Each row was made from one small tree. The marks that hang from a mark follow it in brackets, in alphabetical order. Every link used is in the known rows. Write each row's tree.
Known rows:
tuzas[keso lurole[lavip] sifa[motet]]: [-0.48  2.44  0.48 -0.82  5.20  5.01  1.90  0.97  5.16  0.97 -1.72  0.11
 -1.56 -0.46 -2.99  0.39 -2.63 -1.31 -3.10 -6.28]
motet[keso[sifa] lurole[lavip]]: [-1.86  1.86  0.96  0.25  0.59  1.56  0.95  0.79  0.05 -1.31  0.48 -2.09
 -0.43 -0.17 -3.77  0.60 -0.88 -1.32 -2.24  2.10]
tuzas[lurole]: [ 1.00 -0.06  0.99 -1.18  1.66  1.19 -1.19 -0.49  1.02  0.31 -1.45  0.29
 -0.14  1.23 -0.77  0.47  0.30 -0.20 -0.89 -1.27]
sifa[motet[lurole]]: [-1.93 -0.34 -1.18 -0.84 -1.55  0.52  1.02  0.73  0.69  0.78  0.04 -1.72
 -1.04 -0.78  0.59 -0.43 -0.51 -0.76 -2.19  0.77]
keso[lurole[lavip] sifa[motet]]: [-2.98  1.82 -1.15 -0.68  3.20  4.19  0.96  2.07  2.70 -0.87 -1.10 -1.06
 -1.11 -1.51 -0.78  0.23 -0.65 -2.98 -2.79 -2.62]
motet[lurole[lavip]]: [-0.44  0.55  0.09 -0.61  0.52  0.57  0.62  1.36 -0.41 -1.45  0.75 -1.65
  0.16 -1.62 -2.22  0.39 -0.65 -1.27 -0.05  1.13]
keso[sifa]: [-0.99  1.70  0.41 -0.28  1.48  1.58 -1.14  0.30  1.02 -0.28 -0.38 -0.77
 -1.54  0.14 -0.60  0.70  0.55 -0.75 -1.79 -1.11]
lurole[lavip sifa[motet[keso]]]: [-1.62 -0.70 -1.71  1.20  1.39  2.80  4.54  1.90  1.87 -1.01  0.25 -0.33
 -1.21 -2.28 -1.71 -0.69 -2.79 -2.00 -0.96 -0.80]
keso[lurole[lavip]]: [-0.22  0.79 -0.50 -0.39  2.42  1.85  1.02  1.57  0.40 -1.85 -0.04  0.45
  1.05 -1.08 -1.47 -0.33 -1.20 -1.84  0.44 -0.34]
tuzas[motet[keso[lurole]]]: [ 0.57 -0.66 -1.09 -1.25  0.45  1.51  1.82 -0.42 -0.37  0.87  0.06  1.09
 -0.01  0.98 -1.09 -2.20 -2.85 -0.32  0.41  2.07]
motet[lurole]: [ 0.00  0.33 -0.06 -0.84 -0.93 -0.14 -0.07  0.37 -0.73 -0.40  0.79 -0.97
 -0.42 -0.09 -0.84 -0.23 -0.33 -0.36 -1.00  2.20]
lavip[lurole[sifa[motet[keso]]]]: [-1.17 -1.16 -2.39 -0.03  0.17  1.86  2.10  0.76  1.14  1.71 -0.56  1.31
 -0.17 -1.13  1.37 -0.54 -2.29  0.04 -3.21 -0.17]
tuzas[keso[lurole sifa] motet]: [ 1.25  2.66 -0.12 -2.17  4.40  4.31  0.15  0.92  2.08  0.79 -0.33  1.59
 -1.65 -0.31 -1.86 -0.81 -2.83 -1.22 -1.90 -1.45]
motet[keso[lurole[lavip sifa]]]: [ 0.19 -0.09 -1.08  0.61  2.21  2.62  3.36  1.59  0.45 -2.18  0.84  1.26
  0.31 -0.44 -2.84 -1.28 -3.30 -1.67 -0.46  1.38]
lavip[lurole[sifa[motet]]]: [-0.79 -0.76 -2.73 -0.85  0.86  2.20  1.31  1.17  1.47  1.42 -0.58  1.33
 -0.60 -2.01  2.10 -0.54 -1.76 -0.34 -2.95 -1.79]
sifa[motet[keso]]: [-2.30 -1.01 -0.88  1.14 -1.82  0.31  2.29 -0.31  0.88  1.43 -0.73 -0.62
  0.04  0.24  0.61 -0.44 -0.83  0.07 -1.71  0.69]
motet[keso lurole[sifa]]: [ 0.58 -0.58 -0.69  0.18 -0.73  1.14  2.35  0.54 -0.67 -1.15  1.87 -0.19
 -1.08  0.30 -2.44 -1.32 -2.87 -0.58 -1.88  3.84]
keso[lurole[lavip sifa[motet]]]: [-0.80 -0.15 -2.68 -0.41  3.18  4.03  3.23  2.80  2.26 -1.84  0.16  0.52
 -1.16 -2.51 -0.90 -1.35 -2.79 -3.05 -1.12 -1.62]
tuzas[keso[sifa] lurole[lavip] motet]: [ 1.49  2.84  1.51 -2.36  6.43  5.30 -0.13  0.98  3.50  0.87 -1.77  0.58
 -1.93 -0.98 -3.76  1.17 -1.94 -1.52 -1.28 -4.45]
sifa[motet[keso lurole]]: [-2.46 -0.75 -0.84  0.30 -2.60  0.06  2.22 -0.11  0.19  0.98  0.18 -1.57
 -0.46  0.23 -0.23 -0.66 -1.26 -0.44 -2.53  2.71]
tuzas[sifa]: [-0.34  1.50 -0.65 -0.39  1.41  1.61  0.62 -0.45  1.35  0.23  0.48 -0.04
 -1.52  0.94 -0.91 -0.94 -1.48  0.02 -0.90 -2.00]

Which tree is each row?
[-2.74  1.30 -0.71 -0.94  0.08  2.13 -0.18  0.80  1.68  0.46 -0.32 -2.29
 -2.63 -0.55 -0.01  0.22  0.18 -1.44 -3.81 -0.33] | keso[sifa[motet[lurole]]]
[-1.29  1.36  0.81  0.02 -0.73  0.85  0.10 -0.36 -0.44 -0.40  0.61 -1.64
 -1.05  1.34 -2.23  0.04 -0.63 -0.48 -3.10  3.15] | motet[keso[sifa] lurole]
[ 0.66  0.35 -0.85 -0.69  1.67  2.15  1.99  2.40  0.18 -2.32  1.65 -0.77
 -1.37 -2.38 -2.81 -0.65 -2.21 -2.17 -0.48  0.78] | motet[lurole[lavip sifa]]
[-1.16 -0.39 -2.07  0.29  2.39  3.08  3.56  2.60  2.34 -1.05  0.14 -0.39
 -1.78 -3.40 -0.87 -0.52 -2.20 -2.40 -0.65 -2.54] | lurole[lavip sifa[motet]]
[ 0.93  0.42 -1.54 -0.52  3.77  3.43  2.23  2.53  1.07 -2.92  0.85  1.10
 -0.43 -1.76 -2.04 -1.22 -2.94 -2.63 -0.25 -0.70] | keso[lurole[lavip sifa]]
[ 0.42  1.18 -1.63 -2.92  1.05  2.62  1.00 -0.28  0.77  1.09  1.15 -0.76
 -2.96  0.70 -1.96 -2.43 -3.24 -0.48 -0.37 -0.19] | tuzas[motet[lurole] sifa]
[ 0.33 -0.62 -0.64 -1.46 -1.31  0.51  1.60 -0.54 -1.13  1.09  0.90 -0.45
 -0.84  0.58 -1.80 -1.68 -2.53 -0.01  0.05  3.60] | tuzas[motet[keso lurole]]
[-2.79 -0.32 -0.77  0.66 -1.39  0.92  2.96  0.92  0.47  0.05  0.05 -2.07
  0.04 -1.04 -1.50 -0.22 -1.35 -1.14 -1.73  1.63] | sifa[motet[keso lurole[lavip]]]
[-2.11 -0.83 -1.24  0.64 -0.87  1.19  2.50  0.06  0.86  0.71 -0.61  0.12
  0.35  0.59  0.37 -1.13 -1.54 -0.82 -2.09  1.29] | sifa[motet[keso[lurole]]]
[-0.19 -0.56 -2.68 -0.88  1.81  3.21  2.30  1.83  1.88 -0.76  0.34  1.08
 -1.57 -1.07  0.44 -1.99 -2.52 -2.19 -2.14 -0.56] | keso[lurole[sifa[motet]]]
[ 0.05 -0.08 -0.59  0.43  0.71  1.76  3.22  1.56 -0.25 -2.16  1.78 -0.80
 -0.61 -1.20 -3.91 -0.76 -3.01 -1.57 -0.98  2.77] | motet[keso lurole[lavip sifa]]
[-1.58  1.77  0.38  0.54  2.29  2.74  1.16  0.80  0.72 -1.60 -0.26 -0.26
  0.25  0.46 -2.87  0.08 -1.30 -1.63 -1.79  0.74] | motet[keso[lurole[lavip] sifa]]
[ 2.80 -0.74 -1.14 -3.25  3.58  3.83  0.60  0.36  1.73  0.40 -0.54  1.49
 -2.88  0.08 -1.47 -1.63 -2.73 -1.10 -0.02 -1.71] | tuzas[lurole[sifa] motet]
[-2.35 -0.01 -1.04 -0.40 -0.43  1.31  1.83  1.56  0.98 -0.10 -0.26 -2.08
 -0.72 -2.12 -0.57  0.16 -0.67 -1.75 -1.29 -0.09] | sifa[motet[lurole[lavip]]]
[ 1.32 -0.88 -1.50 -1.42  0.12  1.96  2.67  0.35 -0.45  0.16  1.71  0.14
 -2.08 -0.12 -2.27 -2.30 -4.00 -0.62 -0.45  3.37] | tuzas[motet[keso lurole[sifa]]]
[ 1.06  2.94 -0.55 -2.02  3.82  4.05  2.26  1.11  2.11  0.67  1.11  0.03
 -2.19 -1.32 -4.23 -1.14 -4.48 -0.96 -0.58 -2.25] | tuzas[keso motet[lurole[lavip]] sifa]
[-0.77  2.35 -0.76 -0.61  1.47  3.16  1.96  0.51  3.08  1.27  0.47 -0.53
 -2.16 -0.28 -1.47 -0.75 -2.83 -0.37 -3.99 -2.24] | tuzas[keso sifa[motet[lurole]]]
[-1.04  0.18  0.66  0.66 -0.67  0.23  2.06  0.70 -0.87 -1.13  0.92 -1.47
  0.90 -0.38 -3.28  0.10 -1.39 -0.70 -0.34  3.07] | motet[keso lurole[lavip]]
[-3.17  1.81 -0.59 -0.71  1.22  2.61  0.48  1.66  1.92 -0.33 -0.50 -2.75
 -2.13 -1.78 -1.12  0.86  0.02 -2.18 -3.08 -1.20] | keso[sifa[motet[lurole[lavip]]]]
[-0.90 -1.36 -1.89  0.97 -0.01  1.95  3.58  0.86  1.63  0.10  0.30  0.27
 -1.68 -0.58 -0.20 -1.58 -2.52 -0.88 -2.21  0.36] | lurole[sifa[motet[keso]]]
[ 1.42  2.20 -0.59 -1.64  3.47  3.46  1.64 -0.13  2.45  1.82  0.50  1.43
 -2.32  0.13 -2.27 -1.54 -3.92  0.36 -0.54 -3.13] | tuzas[keso motet sifa]
[-2.61 -0.46 -1.09  0.81  0.20  1.88  3.15  1.08  1.31 -0.01 -0.75 -0.27
  0.85 -0.43 -0.71 -0.74 -1.73 -1.46 -1.35  0.21] | sifa[motet[keso[lurole[lavip]]]]
[-0.67  0.20 -0.08  0.72  0.97  1.32  2.14  0.68 -0.16 -1.41  0.08  0.57
  1.80  0.23 -2.37 -0.54 -1.83 -0.99 -0.14  1.47] | motet[keso[lurole[lavip]]]
[-0.76  2.76  1.53 -0.67  5.16  4.84  0.15  1.42  4.53  0.47 -2.46 -0.35
 -1.41 -1.22 -2.56  2.12 -0.55 -1.78 -3.68 -5.26] | tuzas[keso[sifa[motet]] lurole[lavip]]
[ 2.14  1.05 -0.63 -1.86  3.04  2.87  1.08  0.78  1.33  1.06 -0.05  2.37
 -0.35 -0.60 -1.30 -1.35 -3.30 -0.52 -0.23 -0.53] | tuzas[keso[lurole] motet]
[-0.89  2.10 -0.59  0.21  2.14  3.16  2.15  0.34  3.71  1.73 -0.26  0.25
 -1.83 -0.35 -0.78 -0.67 -2.52 -0.02 -3.09 -4.03] | tuzas[keso sifa[motet]]
[-2.32  1.31 -1.31 -0.88  1.96  3.37  0.16  1.08  2.29  0.02 -1.11 -0.61
 -1.67 -0.10  0.59 -0.47 -0.19 -2.11 -3.66 -1.48] | keso[lurole sifa[motet]]
